Every row comes from one small tree of marks. Brackets hold a mark, then the marks that hang from it, in the order of their numbers. Every link used is in the known rows. Which tree was each row made from?
Known rows
[Z289 Z364 Z911]: [-0.67 -4.94 -0.65  0.64  1.67 -0.21 -1.32  0.06  0.33  0.65  0.72  1.76
 -0.45 -1.23 -0.53 -0.68 -0.46 -0.66]
[Z364 [Z289 [Z911 Z30]]]: [-1.25 -3.35 -0.16  0.57  0.67 -0.07  1.52  0.32 -0.02  0.05 -1.25  0.97
 -0.30 -0.46 -1.08 -1.50 -0.81 -1.00]
[Z286 [Z911 Z30 Z289 Z950]]: [-0.89 -0.38  0.39  0.47  1.24  0.15 -2.39  0.32 -1.51  0.56 -2.24  1.79
  0.89  0.36 -1.19 -0.52 -1.76  0.48]
[Z885 Z950]: [-0.46  1.40 -1.31  0.66  0.37 -0.11 -0.24 -0.01 -0.14  0.72 -0.27  3.19
 -0.09 -1.23 -0.47 -0.48 -0.33 -0.61]
[Z286 [Z289 Z364] [Z911 Z30 Z950]]: [-1.29 -4.49 -0.90  0.44  1.49  0.30 -2.96 -0.14 -1.84  2.28 -1.71  2.49
  0.39  0.82 -0.34 -1.31 -1.56  0.99]
[Z950 Z885]: [-0.05  0.34  1.77  0.66  0.05 -0.11 -0.12  1.43 -0.08 -0.12 -0.90  0.39
 -0.78 -0.38 -0.90 -0.83 -0.78 -0.19]
[Z286 Z289]: [-0.67  0.08 -1.75  0.66  0.01  0.09  1.17  0.13 -0.47  1.86 -0.25  0.70
 -0.85  0.46 -0.14 -1.14 -0.61 -0.34]
[Z911 Z30 Z950]: [-0.27 -2.43  0.44  0.55  0.85 -0.07 -4.10  0.21 -0.68 -0.26 -1.95  1.48
  0.32 -0.42 -1.34 -0.70 -0.52 -0.87]
[Z364 [Z289 Z911]]: [-1.33 -1.93 -1.06  0.66  0.36 -0.11  1.42  0.34  0.22  0.40  0.20  0.57
 -0.39 -0.43 -0.44 -1.38 -0.92 -0.91]
[Z950 Z885 Z911]: [ 0.09 -0.99  2.83  0.45  0.18 -0.05  0.41  1.43 -0.15  0.38 -1.06  0.53
 -0.37 -0.38 -1.27 -0.93 -0.77 -0.53]
[Z286 [Z289 Z364] Z911]: [-1.31 -1.78 -2.09  0.56  0.78  0.20  1.31 -0.14 -1.18  2.87  0.08  1.33
 -0.64  0.88  0.37 -1.15 -1.74  1.13]
[Z950 Z885 [Z911 Z30 Z289]]: [-0.08 -1.58  4.02  0.34  0.87  0.09  1.19  1.70 -0.84  0.03 -2.93  1.32
 -0.04 -0.42 -1.94 -0.90 -0.64 -0.47]
[Z286 [Z911 [Z289 Z364]]]: [-1.01 -0.79 -0.78  0.57  1.22  0.06  1.04  0.25 -1.20  1.28 -0.21  1.25
 -0.29  0.09 -0.19 -0.43 -1.68  0.76]
[Z30 [Z911 Z289]]: [-0.51 -0.41 -0.34  0.91  0.71 -0.27  1.67  0.27 -0.32  0.52 -0.55  1.00
 -0.01 -0.71 -0.51 -0.43 -0.16  1.78]
[Z950 Z885 [Z911 Z30]]: [ 0.08 -2.31  3.78  0.42  0.50 -0.03  0.38  1.41 -0.40  0.05 -2.57  0.94
 -0.28 -0.33 -1.91 -1.04 -0.74 -0.56]
[Z911 [Z289 Z364] [Z950 Z885]]: [-0.45 -3.21  2.33  0.48  1.57  0.03 -4.30  1.52 -1.26 -0.28 -1.26  2.05
  0.30 -1.00 -0.76 -0.81 -0.37  0.11]
[Z950 [Z911 Z289]]: [-0.25 -0.19  0.66  0.46  0.59  0.01  1.35  0.52 -0.51  0.77 -0.73  0.80
 -0.09 -0.37 -1.00 -0.52 -0.57 -1.00]
[Z364 Z289]: [-1.08  0.15 -1.12  0.67 -0.51 -0.06  2.26  0.39 -0.46  0.18 -0.46 -0.23
 -0.78 -0.02 -0.30 -1.32 -0.90 -0.82]

Which tree is each row?
[-0.25 -1.53  3.25  0.44  1.16  0.06 -3.47  1.69 -1.18 -0.75 -3.05  1.89
  0.50 -0.55 -1.66 -0.84 -0.54 -0.18] => [Z911 Z30 Z289 [Z950 Z885]]
[-0.54 -4.77  2.38  0.76  1.82 -0.18 -3.61  1.30 -1.08 -0.02 -1.28  2.30
  0.78 -1.35 -0.58 -0.83  0.07  2.53] => [Z30 [Z911 [Z289 Z364] [Z950 Z885]]]
[-0.60 -3.69  0.99  0.34  1.88  0.06  0.25  0.13 -1.20  0.99 -2.09  4.79
  0.53 -1.70 -1.21 -0.61 -0.04 -0.77] => [Z885 [Z950 [Z911 Z30 [Z289 Z364]]]]
[-0.22 -0.09  2.41  0.49  0.81  0.03 -3.52  1.67 -0.90 -0.41 -1.52  1.45
  0.38 -0.54 -1.03 -0.74 -0.56 -0.10] => [Z911 Z289 [Z950 Z885]]
[-0.27 -1.37  0.67  0.43  0.82 -0.02  0.19 -0.04 -0.44  0.86 -1.95  3.76
  0.41 -1.24 -1.46 -0.68 -0.34 -1.05] => [Z885 [Z950 [Z911 Z30]]]
[-0.69 -3.63 -0.36  0.91  1.46 -0.29  0.84  0.13 -0.66  0.65 -0.25  1.63
 -0.14 -1.12 -0.23 -0.48  0.06  1.97] => [Z30 [Z911 [Z289 Z364]]]
[-0.46  0.95  0.04  0.41  0.90  0.04  0.98  0.25 -0.60  1.13 -0.84  3.71
  0.56 -1.33 -0.84 -0.44 -0.28 -0.87] => [Z885 [Z950 [Z911 Z289]]]
[-0.37 -3.05  2.08  0.54  1.31 -0.11 -5.09  1.34  0.23 -0.16 -0.57  1.74
  0.54 -0.99 -1.12 -0.95 -0.66 -0.29] => [Z289 [Z911 [Z950 Z885]]]
[-1.32 -3.03 -1.79  0.50  1.23  0.26 -2.99 -0.15 -1.57  2.63 -0.29  1.99
  0.29  0.78  0.31 -1.22 -1.63  1.06] => [Z286 [Z289 Z364] [Z911 Z950]]
[-0.81 -3.42  2.92  0.39  1.91  0.20 -3.31  1.39 -1.92  0.24 -2.74  2.48
  0.69 -0.13 -1.19 -0.87 -1.69  1.27] => [Z286 [Z911 Z30 [Z289 Z364] [Z950 Z885]]]
[-0.08 -2.28  2.96  0.52  0.77 -0.03 -4.29  1.38 -0.75 -0.73 -2.66  1.51
  0.29 -0.48 -1.64 -0.98 -0.58 -0.28] => [Z911 Z30 [Z950 Z885]]
[-0.61 -3.22 -0.15  0.53  1.60 -0.05 -4.12  0.38 -1.18  0.20 -0.59  2.09
  0.35 -0.98 -0.45 -0.50 -0.22 -0.50] => [Z911 [Z289 Z364] Z950]
[-0.41 -0.50  0.93  0.36  1.17  0.07  0.96  0.27 -0.88  0.84 -2.34  4.11
  0.67 -1.25 -1.49 -0.54 -0.22 -0.94] => [Z885 [Z950 [Z911 Z30 Z289]]]
[-1.35 -3.15 -0.79  0.55  0.77 -0.06 -2.79  0.32 -0.13  0.16 -0.14  1.19
  0.55 -0.64 -0.51 -1.43 -0.75 -0.95] => [Z364 [Z289 [Z911 Z950]]]
[-0.43 -1.61  0.72  0.49  1.22  0.01 -3.31  0.51 -1.13 -0.28 -2.31  1.82
  0.54 -0.46 -1.41 -0.55 -0.43 -0.79] => [Z911 Z30 Z289 Z950]
[-0.92 -4.71 -0.55  0.52  1.65  0.12 -3.81  0.08 -0.39  1.48 -1.38  2.52
  0.59 -0.10 -1.00 -1.36 -0.44 -0.50] => [Z286 [Z289 [Z911 Z30 Z950]]]
[-1.15 -3.08  1.72  0.49  0.73  0.00 -3.01  1.51 -0.19 -0.29 -0.82  1.20
  0.50 -0.62 -0.81 -1.74 -0.89 -0.38] => [Z364 [Z289 [Z911 [Z950 Z885]]]]
[-1.32 -4.66  0.10  0.52  1.09 -0.03 -2.89  0.28 -0.43 -0.21 -1.61  1.61
  0.65 -0.61 -1.16 -1.53 -0.69 -1.04] => [Z364 [Z289 [Z911 Z30 Z950]]]
[-0.28 -1.59  1.59  0.40  0.90  0.04  1.43  0.54 -0.76  0.45 -2.23  1.29
  0.00 -0.31 -1.64 -0.61 -0.54 -1.01] => [Z950 [Z911 Z30 Z289]]
[-0.91 -7.66  1.93  0.41  2.31  0.15 -4.69  1.20 -0.80  1.20 -1.82  3.21
  0.39 -0.59 -1.00 -1.71 -0.35  0.27] => [Z286 [Z289 Z364 [Z911 Z30 [Z950 Z885]]]]
[-0.26 -3.25  3.21  0.35  1.26 -0.02  0.39  1.59 -0.91  0.50 -1.22  1.50
 -0.22 -0.87 -1.04 -0.86 -0.49 -0.17] => [Z950 Z885 [Z911 [Z289 Z364]]]
